Every row comes from one small tree of marks. Brackets hold a mark, then the marks that hang from it, in the order of their numbers. Every link used is in the known rows. Which tree was each row made from?
Known rows
[J85 [J194 J523 J953]]: [-0.58  2.24 -1.12  1.59 -0.10  1.45  0.72  0.43  0.71  2.11  0.34 -2.01
  0.98  0.00 -1.02  0.96  0.72  0.37  0.65]
[J85 J194]: [ 1.14  2.00 -0.76 -3.70 -0.69  1.49  0.23  2.45 -1.79  2.04  0.63 -3.67
  1.25 -1.35 -1.51  0.55 -1.65  0.71  2.98]
[J427 J85 [J397 [J194 J953] [J897 J404]] J523]: [-0.35  0.35  0.38 -0.20 -0.56 -0.77 -1.72 -0.37 -0.27 -1.82 -0.56  1.15
 -2.52 -0.20 -1.50 -0.80 -1.43 -0.93 -4.89]
[J404 [J194 J85 J523 J953]]: [-2.05  2.12 -0.79  2.85 -0.49  1.30  1.44 -0.20 -1.07  1.12  0.24 -0.91
  1.88  0.92  0.07  0.28  1.27 -0.08 -1.10]
[J404 [J194 J85 [J523 [J427 J397]] J953]]: [ 0.90 -0.16 -0.15  2.62  0.12 -0.70  0.73 -2.99  1.17 -2.34 -0.46  0.04
  2.24  1.60  1.32 -0.38  1.28 -1.16  0.86]
[J397 [J194 J523 J953] J897]: [-2.20  1.32  0.68  0.61  1.79  0.29  0.40  1.24  2.01  2.92  0.37 -0.46
 -2.06 -1.42 -1.78  0.69  0.51  1.05 -0.99]
[J427 J523]: [ 0.68  2.71 -1.05 -1.11 -0.66  1.39  0.02  1.15 -4.44  1.70 -0.68 -4.25
  1.11 -1.52  1.52  0.13 -0.48  0.74  2.63]
[J85 [J194 J523]]: [ 0.78  0.57 -1.09 -1.34  0.26  1.79  0.96  0.30 -1.09  2.19  0.29 -2.78
  1.06 -0.71 -0.35  0.61 -0.03  0.60  2.90]
[J397 [J194 J523 J953]]: [-2.14  1.81 -0.01  0.55  1.39  1.13  0.28  0.55  1.57  2.45  0.41 -0.91
 -0.26 -0.67  0.76  1.13  0.49  1.07 -0.47]
[J432 [J194 [J523 [J427 J85]]]]: [ 2.31 -0.36 -0.16 -3.32  2.63  0.99  0.67 -1.09  0.21 -0.82 -0.47 -1.07
 -0.32  0.37  0.37  0.02 -0.81  0.13  5.93]
[J953 [J194 [J523 J427]]]: [ 1.79 -0.95  0.06 -2.22  1.09  1.53  0.32 -2.20 -0.07  0.01 -0.25 -1.75
  1.14  0.11  3.94  0.77  1.71  1.43  3.41]
[J897 [J404 J194]]: [-0.93  4.90 -0.19 -3.38 -1.01  2.58 -0.10  5.07 -4.34  2.18  0.98 -0.96
 -0.73 -1.15 -1.80  0.95 -1.48  0.14  1.98]
[J427 [J397 [J194 J85 J953] J897] J523]: [-0.43 -1.16  0.34  1.09 -0.42 -1.94 -0.46 -2.62  0.63 -1.47 -0.78 -0.90
  0.17 -0.15 -2.32 -0.90 -0.58 -0.30 -4.08]
[J85 [J194 [J523 [J427 [J397 [J897 J404]]]] J953]]: [ 1.34 -0.51  0.32  2.10 -0.03 -0.73 -0.81 -0.04  2.12 -0.79  0.11  2.43
 -1.74  0.27 -2.17  0.24  0.66 -0.99  0.70]
[J397 [J194 J85 [J523 J427] J953] [J897 J404]]: [-1.72 -2.64  1.32  2.63  0.08 -1.41 -0.49  0.46  2.35  1.33  0.54  5.38
 -1.69  0.87  1.34  0.54  1.03 -0.14 -1.86]
[J523 [J194 J85 J953] [J427 [J397 [J897 J404]]]]: [ 0.87 -2.75  1.06  0.01 -1.06 -2.65 -1.02  1.57  1.83 -2.67  0.41  3.41
 -0.91  0.58 -0.43 -0.31 -1.10 -0.81  0.55]
[J194 J85 J523 J953]: [-2.18  1.03 -1.12  4.31 -1.30  0.78  0.63 -0.20 -1.78  2.00 -0.21  0.21
  2.73  0.30  2.91  0.09  1.66  0.19 -0.78]
[J397 [J897 J404]]: [-1.17  2.97  0.17 -2.01 -0.95  1.15 -0.85  5.82 -4.83  3.42  0.53  0.61
 -2.05 -2.47 -1.39  0.26 -1.13  0.47  1.69]
[J523 [J194 J85 J953] [J427 [J397 J897]]]: [ 2.00 -2.90  0.96 -0.48 -0.05 -3.02 -0.13 -0.11  2.98 -3.11  0.12  0.15
  0.49  0.18 -0.46 -0.72 -0.93 -0.23  1.90]
[J953 [J194 [J523 [J427 J85 J397]]]]: [ 3.55 -2.94 -0.33 -2.57  0.99  0.60 -0.09 -4.77  0.17 -3.91 -1.07 -1.55
  1.72  0.82  4.95 -0.84  0.98  0.14  1.69]

Which tree is each row?
[-2.18 -2.44  0.61 -0.30 -0.16  0.16  0.14  0.92 -1.76  2.67  0.39  3.99
 -1.48 -0.41 -0.55  0.12 -0.27  0.47 -1.98] => [J397 [J194 J85 J523] [J897 J404]]
[ 1.27  2.04 -1.49 -0.17 -1.43  0.62 -0.23 -0.72 -0.31 -0.73 -0.28 -3.51
  1.68  0.74  0.39 -0.24 -0.58 -0.58 -1.65] => [J427 [J85 [J194 J953]] J523]
[-0.11 -0.70 -0.80  0.97 -1.35 -0.56  0.44 -0.71 -0.33 -0.89  0.00 -2.35
  2.04  0.98  1.17  0.22 -0.52  0.36 -0.43] => [J427 [J523 [J194 J85 J953]]]
[-0.95 -0.04 -0.33 -0.51 -1.16 -0.31  0.35  2.05  0.08  0.00  0.76 -1.15
  2.01  0.31  0.73  0.51 -1.03  0.70  0.35] => [J523 [J194 J85 J953]]
[-1.14 -2.72  0.48 -0.69  1.05 -0.26  0.91 -0.39 -0.52  2.41  0.02  0.59
 -0.47 -0.91 -0.46 -0.32 -0.09  1.01 -0.73] => [J397 [J194 J85 J523] J897]
[ 0.72 -1.66  0.43  1.29  2.13 -1.45  0.35 -2.99  2.30 -2.20 -0.77  1.35
 -0.28  0.80 -3.63 -0.47  0.39 -0.60  2.20] => [J432 [J194 J85 [J523 [J427 [J397 J897]]] J953]]
[ 0.33 -1.11  1.16 -0.13  2.10 -1.19  0.08 -0.17  3.69  0.27  0.07  1.04
 -2.01 -0.08  1.81 -0.23  0.46  0.11  0.03] => [J397 [J194 [J523 [J427 J85]] J953] J897]
[-2.48  1.06  0.19 -0.39 -0.86 -0.15 -0.38  1.15  0.51  1.58  0.57 -0.33
  1.82 -0.13  0.64  0.49 -0.72  0.66 -2.17] => [J397 [J194 J85 J953]]
[ 0.54 -3.47  0.56 -0.86  0.85 -0.62  0.69 -1.82  1.30  0.73 -0.04  1.00
  1.64  0.59  4.05  0.18  0.28  0.54  2.44] => [J397 [J194 J85 [J523 J427]]]
[ 2.41 -0.22 -0.51  1.32  0.42 -0.34 -0.06 -2.34  3.17 -1.54 -0.25 -1.07
  1.13  0.69  0.58  0.31  0.74 -0.54  2.58] => [J85 [J194 [J523 [J427 J397]] J953]]
[-1.40 -0.49  0.47  0.54  0.61 -0.16 -0.88  0.06  1.00 -0.70 -0.13  3.25
 -2.77 -0.33 -0.92 -0.53 -0.38 -0.61 -4.10] => [J427 J85 [J397 [J194 J523 J953] [J897 J404]]]
[ 2.25 -0.05  0.43 -0.91 -1.13 -1.51 -1.62  1.58  1.65 -2.31  0.24  2.22
 -1.31  0.32 -1.19 -0.73 -1.19 -1.65 -0.37] => [J523 [J427 [J85 [J194 J953]] [J397 [J897 J404]]]]
[-2.41  5.97  0.48 -0.42 -0.67  1.41 -0.36  6.08 -2.18  2.41  1.14  0.23
 -2.67 -1.22 -4.67  0.87 -0.65 -0.12 -0.89] => [J397 [J897 [J404 [J194 J953]]]]
[-0.58 -1.85 -0.81 -0.37 -0.67  1.81  0.91 -2.88 -2.81  0.41 -0.33 -0.90
  3.22  0.71  3.19  0.11  1.66  1.31 -0.92] => [J953 [J194 J85 J523]]
[ 2.18 -0.63 -0.34 -1.00  0.31 -1.41 -0.08 -0.97  0.71 -3.76 -0.69 -3.06
 -1.18 -0.36 -1.50 -1.21 -1.48 -0.32 -0.92] => [J427 J85 [J397 J897] [J523 [J194 J953]]]
[-0.98  1.91 -0.27  2.41 -2.10 -0.45 -0.49 -0.23 -2.96 -1.87 -0.49  0.67
 -0.49  0.70 -3.63 -0.69 -0.10 -1.47 -4.13] => [J427 [J397 [J897 [J404 [J194 J85 J953]]]] J523]
[-0.01  1.89  0.61  1.03  0.56  0.10  0.12  2.30  0.51 -0.07  0.46  2.60
 -2.79  0.77  0.26 -0.05  0.87 -1.04  0.01] => [J397 [J897 [J404 [J194 [J523 [J427 J85]] J953]]]]
[-0.38 -0.58  0.31 -0.01  1.90 -0.72 -0.14 -1.57  2.16 -0.94 -0.49 -0.07
 -1.65 -0.73 -0.92 -0.92 -0.20 -0.17 -2.77] => [J427 J85 [J397 [J194 J523 J953] J897]]
[ 1.34 -4.67  0.51  0.18 -0.58 -0.58 -0.51 -3.49 -1.38 -2.37 -0.64  3.61
  0.12  1.01  2.24 -0.61  1.60 -0.15 -0.61] => [J953 [J194 J85 [J523 [J427 [J397 [J897 J404]]]]]]
